Each row was made from one small tree. The marks that hang from a mark follow it in brackets, in the order of their numbers. Every link used is in the known rows. Write each row's tree.
Known rows:
q133{q837{q943{q181}}}: [ 0.48  0.96 -0.77 -3.34 -0.71 -1.79  4.52 -2.85  0.39  2.78  5.08 -1.31
 -2.35  3.73  3.36  1.22 -1.20 -1.54 -1.64  0.52 -0.91  4.23  2.03 -0.10
 -3.39  1.07 -1.44 -1.21]
q181{q943{q52{q133}}}: [ 0.97  3.67 -0.35  0.28 -0.86  0.66 -1.65 -5.76  0.51  1.06  2.70 -1.09
 -4.64 -0.63  0.36  3.38 -0.78 -4.11  1.19  1.28 -1.93  3.59  0.34 -0.79
 -0.77  1.20 -4.53 -1.47]
q943{q52 q181}: [ 3.10  2.23 -0.71 -5.58 -0.91 -1.53  0.15 -2.96 -0.13  3.12  3.48 -0.33
 -0.75  2.85  0.48  0.68 -0.87  0.08 -3.21 -0.26 -3.15  3.05 -0.76  0.80
 -3.11  0.98 -2.94 -0.96]
q208{q133{q52 q448 q837}}: [ 5.06  2.38  0.24 -4.52  3.04 -4.71  1.04 -0.33 -6.17  1.22  6.82  3.52
 -6.24  2.72  6.98 -0.97 -3.74 -1.02 -0.73 -1.28 -2.53  6.26 -3.01 -2.36
 -0.26  2.27 -3.38 -2.48]
q208{q133{q52 q448 q837{q943}}}: [ 3.44  1.80  1.54 -1.34  1.73 -4.06  1.77 -0.39 -4.91  1.59  7.59  1.02
 -4.66  2.33  7.48 -0.21 -2.13 -1.73  0.15 -0.06 -2.92  6.10 -1.21 -2.28
 -2.57  2.38 -3.58 -2.15]
q716{q943{q52}}: [ 1.31  2.42 -0.40 -2.15  0.44 -1.04  0.24 -1.94  1.50  2.85  4.11 -1.21
 -3.70  1.42  2.13  0.43  0.90 -2.23 -0.97  2.42 -1.83  1.59 -1.88 -3.25
 -4.35 -1.87 -4.00 -1.93]
q181{q943}: [ 1.64  4.77  0.04 -0.74  0.30  0.04  1.68 -5.14  1.67 -0.44  3.98 -0.93
 -4.96  1.41  1.39  0.89  1.11 -3.98 -0.20  0.34 -1.99  3.20  0.72 -2.71
 -1.72  0.47 -1.70 -1.33]
q133{q52 q448}: [ 4.74  3.48 -0.89 -4.29  0.63 -4.27  0.62 -1.13 -4.73 -0.48  5.74  2.73
 -4.34  0.09  5.31 -0.84  1.06 -0.30 -2.08 -0.94 -4.68  4.23 -2.77 -1.90
 -2.84  2.69 -4.51 -1.84]
q716{q943{q52{q133} q181}}: [ 1.99  1.53 -2.49 -3.77 -0.04 -0.97 -0.56 -3.71  1.24  4.13  3.60 -1.93
 -3.40  3.32  0.00  0.34 -1.18 -0.44 -1.12  2.58  0.23  2.82  0.03 -0.37
 -2.72  0.82 -4.62 -2.78]
q133{q52{q943{q716}} q448 q837}: [ 2.62  1.47  1.91 -5.82  0.84 -3.75  3.80 -1.89 -4.47  0.37  6.82  0.67
 -6.26 -2.14  6.10  1.01 -4.69 -2.87 -0.10 -1.86 -4.23  3.68 -0.64 -2.45
 -5.78  0.14 -6.78 -2.50]
q837{q943}: [ 1.05  3.25 -0.57 -0.16 -0.06 -0.26  1.32 -2.82  0.57 -0.56  3.49 -2.79
 -2.74  0.75  2.23  0.30  3.24 -1.90 -0.91  1.57 -2.29  3.69  1.52 -0.83
 -3.25  0.82 -1.82 -0.19]
q716{q943{q52{q133{q448}} q181}}: [ 3.24  1.13 -2.87 -3.81  0.35 -2.44  0.21 -3.28 -1.28  3.71  5.91 -0.56
 -4.87  3.97  3.21 -0.74 -2.96  0.04 -1.41  2.68 -0.65  3.33 -0.58 -1.38
 -2.28  2.76 -5.98 -2.88]
q716{q943}: [ 1.32  3.36 -1.88 -2.43  1.76 -0.76  1.83 -2.51  1.91  0.55  3.92 -1.39
 -5.34  2.52  1.94 -1.68  1.82 -1.66 -1.25  2.27 -0.14  2.34 -0.27 -3.60
 -2.96 -0.86 -2.24 -1.89]
q181{q943{q52{q133} q716}}: [ 1.93  4.19  0.81 -2.50 -0.45  0.08 -2.67 -5.71  3.15  2.00  3.65 -3.01
 -5.89 -1.04 -0.24  4.14 -1.69 -4.17  0.12  0.31 -2.65  2.54  1.77  0.26
 -2.60 -0.50 -5.94 -1.49]
q52{q133{q448} q943}: [ 2.07  2.27 -3.02  0.30  1.13  0.32  1.37 -4.45 -5.36 -3.79  3.18 -1.44
 -5.40 -0.89  2.35 -1.08 -2.36 -1.72  2.13  1.30 -1.46  5.47  1.04 -0.76
 -0.46  4.28 -5.12 -1.17]
q52{q133 q943{q181 q716}}: [ 2.60  2.24 -1.62 -4.88  1.11  0.76  1.03 -5.25  0.57 -0.82  2.48 -4.65
 -3.42  0.77 -2.47 -0.29 -3.10 -0.60 -0.90  0.07 -0.37  3.92  4.34  2.44
 -3.46  1.82 -4.88 -1.92]
q52{q943{q181 q716}}: [ 2.67  2.78  0.24 -6.01  0.69  0.05  2.77 -4.35  1.56 -0.04  3.59 -4.21
 -2.13  1.64 -1.05 -1.01 -2.66 -0.72 -2.06 -0.47 -1.79  2.77  3.44  0.99
 -5.80  0.19 -3.58 -1.63]
q943{q716}: [ 2.98  4.44 -0.43 -6.39  1.63 -1.51 -0.47 -3.17  2.02 -0.13  2.89 -2.41
 -4.97  1.15  0.34  0.27  0.71 -1.29 -2.89 -0.21 -2.72  2.47  1.00  0.00
 -3.08 -1.27 -3.29 -0.24]
q448{q133{q52{q943{q716}} q837}}: [ 2.98  2.27  1.65 -5.04  2.06 -1.92  1.03 -0.97 -1.79  2.09  5.01  0.71
 -3.79 -2.70  2.80  1.43 -4.19 -2.58  0.19 -1.60 -2.15  3.82  0.81  0.85
 -4.62  0.05 -5.31 -3.29]
q716{q943{q52{q133{q837}} q181}}: [ 0.42 -0.04 -2.10 -4.62 -0.36 -1.85  1.95 -3.26  0.45  5.54  4.39 -0.20
 -5.09  3.60  2.40  2.30 -4.27 -1.83 -0.59  1.95  0.96  3.04 -0.30 -1.25
 -1.79 -0.05 -4.71 -2.95]

Which tree is each row?
[ 2.63  0.31  0.22 -4.43 -1.05 -5.06  4.75 -1.20 -3.81  3.20  8.35  1.91
 -2.93  2.23  7.24  0.95 -1.53 -0.68 -1.88 -0.92 -3.55  4.45 -0.59 -1.57
 -5.06  3.56 -4.02 -2.43]  q133{q52 q448 q837{q943{q181}}}
[ 3.62  2.39 -1.17 -7.54 -0.21 -1.65 -2.40 -4.25  1.54  3.55  2.92 -3.07
 -3.05  1.82 -1.64  2.05 -2.62  0.24 -3.23 -0.22 -2.32  3.21  1.72  3.38
 -2.80  0.61 -5.65 -0.88]  q943{q52{q133} q181 q716}
[ 1.65  1.67  0.38 -2.25 -1.99 -1.01  1.12 -2.73  0.73  3.54  4.31 -2.71
  0.60  2.52  1.10  1.18  0.87 -0.86 -2.15  1.05 -3.52  3.26  1.11  0.85
 -5.52  1.26 -3.19 -0.88]  q837{q943{q52 q181}}
[ 1.84  1.86 -1.48  0.87 -1.02 -1.28 -1.55 -2.91 -3.01  0.56  4.40 -1.95
 -3.40 -0.51  4.04  1.92 -0.42 -1.69  0.72  2.29 -3.73  4.82  0.29  0.23
 -2.13  3.28 -5.97 -0.46]  q837{q943{q52{q133{q448}}}}
[ 4.80  2.05 -1.51 -7.67  0.13 -3.09 -2.28 -3.68 -1.02  2.78  5.25 -1.53
 -4.18  2.25  1.56  0.96 -4.14  0.64 -3.21  0.03 -3.41  3.69  0.77  2.46
 -2.35  2.72 -6.94 -1.28]  q943{q52{q133{q448}} q181 q716}
[ 3.94  3.06  1.48 -4.74  0.85 -2.59  1.30 -2.02 -3.27 -1.37  5.83 -0.90
 -4.40 -2.53  3.82 -0.77 -1.57 -1.42 -0.71 -1.36 -5.08  3.40 -0.16 -1.67
 -6.79  0.95 -7.10 -2.31]  q133{q52{q943{q716}} q448}
[ 3.47  2.50 -0.89 -4.58  1.86 -3.52  0.19 -0.22 -2.93  2.83  4.89  4.08
 -3.71 -0.27  4.02  1.27 -1.58 -1.30 -1.42 -1.25 -1.86  4.57 -2.00  0.24
 -0.68  1.98 -2.97 -2.53]  q448{q133{q52 q837}}
[ 1.36  2.22  1.70 -3.66  0.41 -1.72 -1.39 -0.95  1.75  5.82  5.27 -1.84
 -2.64 -0.34  3.53  3.86 -3.08 -2.90 -0.69  0.78 -2.84  2.93  1.57  2.37
 -4.39 -0.65 -4.90 -1.12]  q448{q133{q837{q943{q52 q716}}}}
[ 1.92  1.67 -3.76 -3.47  1.29 -2.88  1.71 -3.42 -4.81 -0.50  4.41  1.67
 -8.29  1.38  5.52  1.33 -3.64 -1.80  0.14  0.40 -1.03  5.82 -0.77 -0.83
  2.47  3.28 -4.08 -0.87]  q52{q133{q448 q837}}
[ 3.33  2.40 -2.65 -2.34 -0.25 -2.08 -2.29 -2.93 -4.33  0.22  3.69  0.28
 -5.07  0.26  3.11  0.86 -1.88 -0.99 -0.30  0.90 -3.37  4.70 -1.69  0.14
  0.18  3.11 -5.84 -0.56]  q943{q52{q133{q448}}}
[ 2.33  1.97 -0.85 -4.50 -0.04 -1.35  1.31 -2.60  2.08  4.58  4.71 -1.01
 -2.26  4.09  1.16 -0.72 -0.60 -0.73 -2.38  1.86 -1.02  1.75 -0.86 -1.90
 -4.92 -0.67 -3.41 -2.55]  q716{q943{q52 q181}}
[ 3.66  2.31  1.14 -6.80 -0.01 -1.63  2.24 -2.84 -0.18  0.87  4.57 -2.25
 -1.62 -0.43 -0.33 -0.60 -1.36 -0.27 -2.28 -1.88 -3.29  2.85  1.70  0.62
 -7.99  0.37 -5.11 -2.83]  q133{q52{q943{q181 q716}}}
[ 2.73  3.25  0.21 -5.43 -0.31 -1.18  1.26 -3.19  3.96  1.76  4.95 -4.69
 -1.79  3.27  0.66 -0.03  0.80 -0.21 -3.28  0.42 -2.46  2.94  4.16  1.69
 -5.96  0.41 -2.78 -1.08]  q837{q943{q181 q716}}
[ 1.90  0.67 -0.88 -8.52 -0.37 -2.59 -0.10 -3.73  0.48  4.80  3.86 -1.38
 -4.71  1.98  0.92  4.00 -5.60 -1.18 -2.63 -0.62 -1.57  3.36  1.27  2.45
 -1.89 -0.17 -5.54 -1.41]  q943{q52{q133{q837}} q181 q716}
[ 3.94  2.51 -1.08 -3.75  3.80 -2.90  1.55 -1.80 -4.31  0.25  5.68  1.81
 -6.77  4.88  5.97 -1.72 -4.72 -1.36 -0.39  0.25 -1.13  6.43 -1.39 -1.64
  1.59  1.93 -1.80 -0.74]  q208{q133{q448 q837}}
[ 6.46  3.73 -0.13 -3.49  2.93 -3.75 -1.40 -0.76 -5.25 -0.46  5.87  1.94
 -4.42  2.63  4.48 -2.68 -0.95  0.34 -1.60 -0.72 -3.17  5.89 -2.55 -1.46
 -1.16  3.20 -3.43 -2.05]  q208{q133{q52 q448}}
[ 0.98  1.13 -1.16 -5.53 -0.03 -1.60  1.91 -4.15  2.11  2.59  4.69 -3.86
 -4.89  2.57  1.58  2.81 -2.98 -1.38 -1.75  0.43 -0.19  4.25  4.46  2.44
 -3.09  0.98 -4.25 -1.27]  q52{q133{q837{q943{q181 q716}}}}
[ 2.96  0.86  0.02 -4.09  1.05 -1.81  3.21 -1.45 -3.76  3.22  5.21  2.34
 -0.86  0.43  2.60 -0.02 -4.53 -0.85 -0.31 -1.40 -0.96  5.01  0.35  1.06
 -3.60  3.23 -3.55 -4.08]  q448{q133{q52{q943{q181}} q837}}
[ 1.97  2.17  0.38 -1.40  0.53 -2.85  0.75  0.06 -1.75  3.18  5.74  1.56
 -2.11 -1.01  4.88  1.94  0.07 -2.16 -0.19 -0.15 -2.23  4.68 -0.16  0.40
 -2.98  2.21 -3.03 -2.55]  q448{q133{q52 q837{q943}}}
[ 3.37  2.41 -0.03 -1.66  0.33 -2.05  2.63 -1.81 -5.86 -2.37  5.27  0.98
 -3.39 -1.99  4.44 -1.28 -0.68 -1.61  0.28 -0.64 -4.62  4.38 -1.54 -2.76
 -4.83  2.84 -5.43 -2.40]  q133{q52{q943} q448}
[ 4.01  3.07  1.30 -0.58  2.46  0.00  0.45 -2.11 -3.81 -1.66  3.25 -1.35
 -2.09 -0.34  0.61 -2.22 -0.76 -1.46  0.89 -0.71 -1.79  5.24 -0.40 -1.36
 -3.66  1.35 -2.97 -2.44]  q208{q133{q52{q943}}}
[ 2.75  2.30  0.07 -5.94  1.44 -2.06  1.08 -1.88  3.06  5.06  6.27 -1.90
 -2.69  3.81  2.47  1.08 -3.40 -0.97 -2.61  0.27 -0.42  3.77  4.08  3.17
 -3.70  1.59 -2.88 -1.88]  q448{q133{q837{q943{q181 q716}}}}
[ 2.75  2.72  1.60 -4.61  1.18 -3.30 -0.33 -0.11  0.78  4.09  6.46 -0.13
 -3.22 -1.30  4.21  2.85 -0.90 -2.21 -1.38 -0.75 -2.77  3.78  1.13  1.55
 -4.87  0.35 -4.46 -2.44]  q448{q133{q52 q837{q943{q716}}}}
[ 1.70  0.76  0.21 -2.59 -0.80 -1.54  0.93 -1.41 -0.02  6.91  5.63  0.23
  0.06  2.75  3.24  2.34 -3.52 -1.27 -1.14  0.70 -1.62  3.95  1.19  2.64
 -3.13  2.16 -2.72 -2.01]  q448{q133{q837{q943{q52 q181}}}}
[ 1.40  1.80 -1.13 -3.44  0.67 -2.55  1.03 -3.27 -1.05  0.36  5.94 -2.44
 -7.86  0.67  5.61  2.51 -3.16 -2.59  0.14  1.10 -1.69  4.75  2.75  0.42
 -1.90  1.86 -5.90 -0.74]  q52{q133{q448 q837{q943{q716}}}}
[ 3.72  1.46  1.31 -1.83  2.78 -2.63  3.07 -1.11 -7.20 -0.40  6.25  1.84
 -5.13  0.66  6.07 -1.09 -5.41 -2.00  1.47 -0.95 -2.28  6.22 -1.86 -2.95
 -2.44  2.33 -4.21 -3.05]  q208{q133{q52{q943} q448 q837}}
[ 0.22  0.28 -2.62 -2.88  0.38  0.51  4.42 -4.77 -2.87  0.04  2.92 -1.34
 -3.96  1.30  0.79  0.85 -5.30 -1.65  1.04  0.22  0.93  5.28  2.46  0.88
 -0.66  2.74 -3.30 -2.07]  q52{q133{q837} q943{q181}}
[ 0.98  2.35 -0.97 -0.49  1.26 -1.04  1.21 -1.23 -0.55  2.34  4.93  0.03
 -3.09  1.21  4.06  1.27 -0.96 -2.44  0.19  1.52 -0.70  4.68  1.44  0.76
 -0.96  2.10 -1.67 -1.27]  q448{q133{q837{q943}}}
[ 5.34  2.97  1.01 -0.53  2.63 -1.37  0.76 -1.57 -6.46 -1.93  5.33  0.12
 -3.28  0.33  3.88 -3.08 -2.47 -0.89  0.97 -0.57 -2.94  6.06 -1.61 -2.15
 -3.18  3.42 -4.35 -2.77]  q208{q133{q52{q943} q448}}
[ 1.14  1.52  2.04 -0.06  0.43 -0.71  0.46 -1.56 -1.14  3.60  4.59 -1.97
 -3.03  2.20  3.86  1.87 -2.57 -2.95  0.73  1.27 -1.90  5.06 -0.05 -0.81
 -2.36 -0.69 -2.60 -0.79]  q208{q133{q837{q943{q52}}}}
[ 2.61  2.45 -0.14 -2.16 -0.73 -1.82 -2.89 -3.05 -0.53  1.51  5.08 -3.73
 -4.69 -0.80  3.34  2.57 -1.07 -1.99 -0.59  1.68 -4.17  3.82  1.88  1.37
 -3.92  1.60 -7.57 -0.51]  q837{q943{q52{q133{q448}} q716}}
[ 3.92  2.12 -1.91 -5.05  1.08 -0.78  1.36 -4.97 -2.00 -1.03  4.58 -3.22
 -4.68  1.59  0.68 -1.48 -4.77  0.06 -0.55  0.38 -1.28  4.69  3.40  1.49
 -3.10  3.78 -5.87 -2.06]  q52{q133{q448} q943{q181 q716}}
[ 1.67  3.01 -1.36 -2.51  1.31  1.07 -0.07 -4.93 -0.03 -2.53  1.57 -4.85
 -5.30 -1.88 -1.32  0.41 -1.72 -2.17  0.62  0.66 -0.89  3.88  3.48  1.07
 -2.87  0.58 -5.31 -1.15]  q52{q133 q943{q716}}
[ 1.02  2.10 -2.24 -1.29  0.48 -0.31 -1.44 -3.22  0.63  2.08  2.77 -2.02
 -4.92  0.56  0.99  1.00  0.09 -2.12  0.28  2.99 -0.28  2.53 -0.75 -1.94
 -1.93 -0.35 -5.12 -2.26]  q716{q943{q52{q133}}}
[ 2.45  3.42 -0.67  0.31 -0.72 -0.80 -1.05 -5.32 -2.19  0.90  5.12  0.25
 -6.08  0.02  3.41  2.40 -2.39 -3.77  1.34  1.17 -3.02  4.25 -0.68 -1.69
 -0.41  3.28 -5.76 -1.68]  q181{q943{q52{q133{q448}}}}
[ 2.42  1.34 -0.88 -6.48  0.63 -3.54 -1.11 -2.98 -2.72  2.67  5.24  0.15
 -7.88 -0.04  4.90  3.60 -5.88 -2.36 -0.77 -0.17 -3.34  3.78 -0.39  0.54
 -0.81  0.52 -7.46 -0.66]  q943{q52{q133{q448 q837}} q716}
[ 0.79  1.66 -0.68 -1.29  0.09 -2.82  3.98 -1.96 -2.92  0.53  6.49  0.18
 -5.28  1.68  7.64  0.96 -1.47 -2.72  0.22  1.04 -2.79  4.90  0.37 -2.34
 -2.19  1.89 -2.98 -0.54]  q133{q448 q837{q943}}
[ 0.12  1.61  2.37 -4.02 -0.83 -2.05  0.85 -1.96  1.74  4.13  4.88 -2.94
 -3.94 -0.53  3.95  4.72 -1.94 -3.47 -1.08  0.43 -3.98  2.26  1.17 -0.26
 -5.86 -2.97 -5.02 -0.27]  q133{q837{q943{q52 q716}}}
[ 3.29  4.00  0.69 -2.89 -0.10 -1.55 -2.30 -5.28  0.48  1.54  5.46 -1.71
 -6.94 -0.39  2.95  3.10 -3.36 -3.82  0.07  0.33 -3.72  3.18  0.79 -0.82
 -2.55  1.55 -7.20 -1.58]  q181{q943{q52{q133{q448}} q716}}
[ 2.45  2.27  1.78 -5.25 -1.51 -1.57 -0.33 -2.70  3.40  4.65  4.95 -4.49
 -0.59  2.08  0.53  1.98 -0.36 -0.76 -3.13  0.43 -4.03  2.17  2.55  1.81
 -7.38 -0.59 -4.67 -1.09]  q837{q943{q52 q181 q716}}
[-0.60  1.50 -2.19  0.09 -0.30 -0.41  1.90 -3.62 -1.28 -0.03  3.25 -1.81
 -5.50  0.21  3.09  3.00 -0.61 -3.06  0.93  1.55 -0.32  5.24  2.03  0.02
 -0.47  1.59 -2.90 -0.79]  q52{q133{q837{q943}}}
[ 0.67  1.41  0.73 -2.07 -1.02 -3.13  2.98 -0.83 -1.78  1.72  5.46  0.34
 -3.50 -1.25  5.39  2.91  1.25 -2.77 -0.48 -0.47 -3.44  3.89 -0.45 -1.70
 -4.65  0.21 -3.29 -1.76]  q133{q52 q837{q943}}
[ 1.69  1.78 -2.74 -1.74  0.46  1.43  2.18 -5.15 -1.73 -1.62  1.98 -2.84
 -2.51  1.23 -1.78 -0.85 -2.17 -0.70  0.42  0.58  0.41  4.87  2.89  1.45
 -1.76  3.46 -3.22 -1.92]  q52{q133 q943{q181}}
[ 2.56  1.96  0.06 -0.47  2.54 -2.20  2.19 -1.92 -3.15  0.74  6.42 -0.67
 -5.47  4.19  6.82 -0.78 -3.22 -2.07  0.61  1.17 -1.18  6.62  0.36 -1.76
 -0.65  2.48 -2.10 -1.22]  q208{q133{q448 q837{q943}}}
[ 0.42  2.53  1.20 -3.83 -0.63 -0.79 -0.37 -5.41  2.01  3.69  4.34 -1.46
 -7.55 -0.87  1.90  6.19 -4.59 -5.52  0.51 -0.09 -1.93  2.78  1.37 -0.68
 -1.87 -1.59 -6.04 -1.61]  q181{q943{q52{q133{q837}} q716}}
[ 3.52  3.01 -0.18 -0.97  1.63 -0.38 -0.11 -1.17 -3.34 -0.38  3.64  0.74
 -0.95 -2.29  1.18 -1.13 -0.34 -1.32  0.43 -0.51 -2.35  4.28 -0.33  0.62
 -3.61  2.70 -3.80 -2.87]  q448{q133{q52{q943}}}
[ 1.20  2.16  2.10 -5.06 -0.37 -3.63  1.76 -1.13  0.70  2.34  6.15 -1.61
 -4.63 -1.40  4.60  3.56  0.21 -2.87 -1.73 -0.89 -4.05  2.98  0.95 -0.86
 -6.62 -1.80 -4.71 -1.75]  q133{q52 q837{q943{q716}}}
[ 0.50  1.07 -2.53 -0.18  0.04 -1.97  2.01 -3.09 -3.86 -0.34  5.40 -0.49
 -6.59  0.86  6.30  1.90 -2.14 -2.49  1.28  1.95 -1.24  5.79  1.24 -0.65
  0.02  3.58 -4.31 -0.99]  q52{q133{q448 q837{q943}}}
[ 1.77  1.46  0.51 -2.04 -0.61 -4.59  3.47 -0.66 -4.57  1.23  7.63  1.65
 -4.50 -0.34  8.45  1.70 -0.53 -2.30 -0.35 -0.33 -4.35  4.87 -1.47 -2.67
 -4.26  2.10 -4.39 -1.63]  q133{q52 q448 q837{q943}}
[ 1.92  0.74  0.54 -2.71  0.43 -3.24  4.85 -1.49 -6.83 -0.84  6.02  2.66
 -4.91 -1.84  6.85  0.51 -3.68 -2.70  0.95 -1.41 -3.62  4.62 -2.01 -3.55
 -3.86  1.77 -5.38 -2.63]  q133{q52{q943} q448 q837}
